What can hang from each mark:
K761: K974
K540: K301
K747: K540 K974
K801: K974
K974: K221 K747 K761 K801
K221: K336 K974
K336: K221

In the rows, zero is written as 128.
Known rows, with every way that one mark hangs from another:
[K336 [K221 [K974 K761 K801]]]: [152  70 124 105 178 103 101 127 103 128 151 216 119 114 123 145 107 131
 165 189]
[K801 [K974 [K221 K336] K747 K761]]: [202  44 104 124 140 102  62 162  92 133 141 164 137 124 104  97 154 173
 139 129]
[K761 [K974 K221]]: [148  63 112  94 132 117 124 147  97 131 142 126 128 150 108 130 144 140
  95 139]
[K221 K336 [K974 [K747 K540] K761]]: [169  48 113 103 162  78  63 118  98 111 150 182 123 129  98 122 163 140
 139 167]
[K747 [K540 K301] [K974 K761]]: [111  63 125 115 150  99  86 104 101 104 144 172  83 121 119 134 148 136
 116 160]
[K221 K336 [K974 K801]]: [159  64 143  93 144  91 105 140 125 132 160 175 134 127 125 139 114 144
 144 186]
[K747 [K974 [K221 K336]]]: [155  52 113 116 136 115  94 153 117 124 140 125 139 130 104 118 158 164
 113 143]
[K336 [K221 [K974 K801]]]: [133  73 136 106 165 106 117 130 109 128 143 188 122 124 124 143  92 130
 148 185]
[K221 K336 K974]: [139  61 132 101 150  94 102 144 126 130 147 143 122 127 127 135 147 142
 121 161]
[K974 K747 K761]: [135  76 109 130 154 115  71 128  96 122 148 183 120 139 116 110 138 141
 133 122]
[K336 [K221 K974]]: [115  72 127 113 170 109 117 134 110 127 132 156 110 124 127 141 129 125
 123 163]
[K761 [K974 K747 K801]]: [148  71 121 104 125 106 110 120  95 122 156 174 140 147 120 120  90 142
 127 145]
[K761 [K974 [K221 K336] K801]]: [193  59 122  84 131 106 123 151 105 130 162 155 150 133 105 127 123 161
 131 183]
[K336 K221]: [107  83 122 127 168 124 121 134 105 127 140 159 103 125 117 133 129 135
 121 152]
[K974 K221 [K747 K540] K761 K801]: [188  62 110  98 152 103  67 125  84 117 155 206 138 154  82 110 118 146
 149 168]
[K974 [K747 K540] K761]: [138  66 110 115 156 102  68 107  88 110 154 190 106 148  96 119 143 134
 126 139]
[K540 K301]: [ 99  89 137 123 147 118 118 138 113 121 138 143  94 124 147 125 125 140
 110 151]
[K747 K540 [K974 K761 K801]]: [141  56 128 100 142  96  82  98 104 110 167 211 108 137  92 141 119 133
 140 166]
[K761 [K974 K221 K801]]: [168  65 122  83 128 112 125 140 100 133 153 159 140 148 110 131 106 143
 119 163]

Rows:
[152  66 132  94 153  94  90 127 116 129 161 207 122 133 125 140 109 127
 151 167]	[K221 [K974 K761 K801]]
[171  66 107 124 145 117  84 158 103 123 138 135 152 138 104  97 150 168
 123 140]	[K974 [K221 K336] K747]
[185  68 107 115 149 117  72 141  92 126 145 199 149 145 102 104 112 156
 157 147]	[K974 K221 K747 K761 K801]
[197  45 117 111 138 103  82 167 106 139 151 160 120 120 106 116 160 166
 132 147]	[K801 [K974 [K221 K336] K761]]
[134  50 131 115 126  95  86 120  93 122 143 163 101 155 100 115 128 135
 107 126]	[K801 [K974 [K747 K540]]]
[210  64 106 115 152 112  68 150  98 124 158 195 161 126 103 101 127 173
 168 167]	[K974 [K221 K336] K747 K761 K801]
[178  59 130  96 158  88  87 137 117 129 168 203 134 115 122 138 124 144
 161 185]	[K221 K336 [K974 K761 K801]]
[161  70 114 119 175 101  80 121  92 122 143 218 134 116 118 122  99 140
 168 173]	[K336 [K221 [K974 K747 K761 K801]]]
[186  46 116 121 124 106  83 169 100 134 138 138 140 136 105  97 143 172
 123 130]	[K801 [K974 [K221 K336] K747]]
[146  52 113 100 160  84  66 106  93 111 144 186 113 148 103 124 145 123
 129 145]	[K221 [K974 [K747 K540] K761]]
[186  58 119 109 157  88  68 131 107 121 157 205 149 121 120 117 121 154
 168 173]	[K221 K336 [K974 K747 K761 K801]]
[182  55  98 105 134 109 103 151  94 120 141 125 153 139 106 104 153 166
 110 144]	[K761 [K974 [K221 K336] K747]]
[153  46 109  99 147 105  75 121  96 114 144 165 113 143  79 129 163 138
 116 146]	[K747 K540 [K974 K221 K761]]
[159  57 122 102 163  91  85 141 116 128 155 170 119 116 122 135 159 141
 138 160]	[K221 K336 [K974 K761]]
[152  54 131 113 129  99  91 142  86 119 121 140 105 143 114 101 127 152
 105 149]	[K801 [K974 K221 [K747 [K540 K301]]]]
[167  59 101 106 158 108  66 126  81 114 139 173 126 155  84 108 153 143
 125 147]	[K974 K221 [K747 K540] K761]
[152  51 126 103 152  81  79 124 105 111 145 154 125 141 104 120 148 137
 121 165]	[K221 K336 [K974 [K747 K540]]]
[183  41 110 106 136  97  65 134  81 124 140 180 114 153  84 106 147 145
 121 130]	[K801 [K974 K221 [K747 K540] K761]]
[123  69 116 124 167 106  97 128  97 119 122 159 126 128 123 119 123 132
 128 147]	[K336 [K221 [K974 K747]]]
[182  69 130 102 143 115 104 159 116 135 157 162 146 133 108 121 121 165
 143 180]	[K974 [K221 K336] K801]
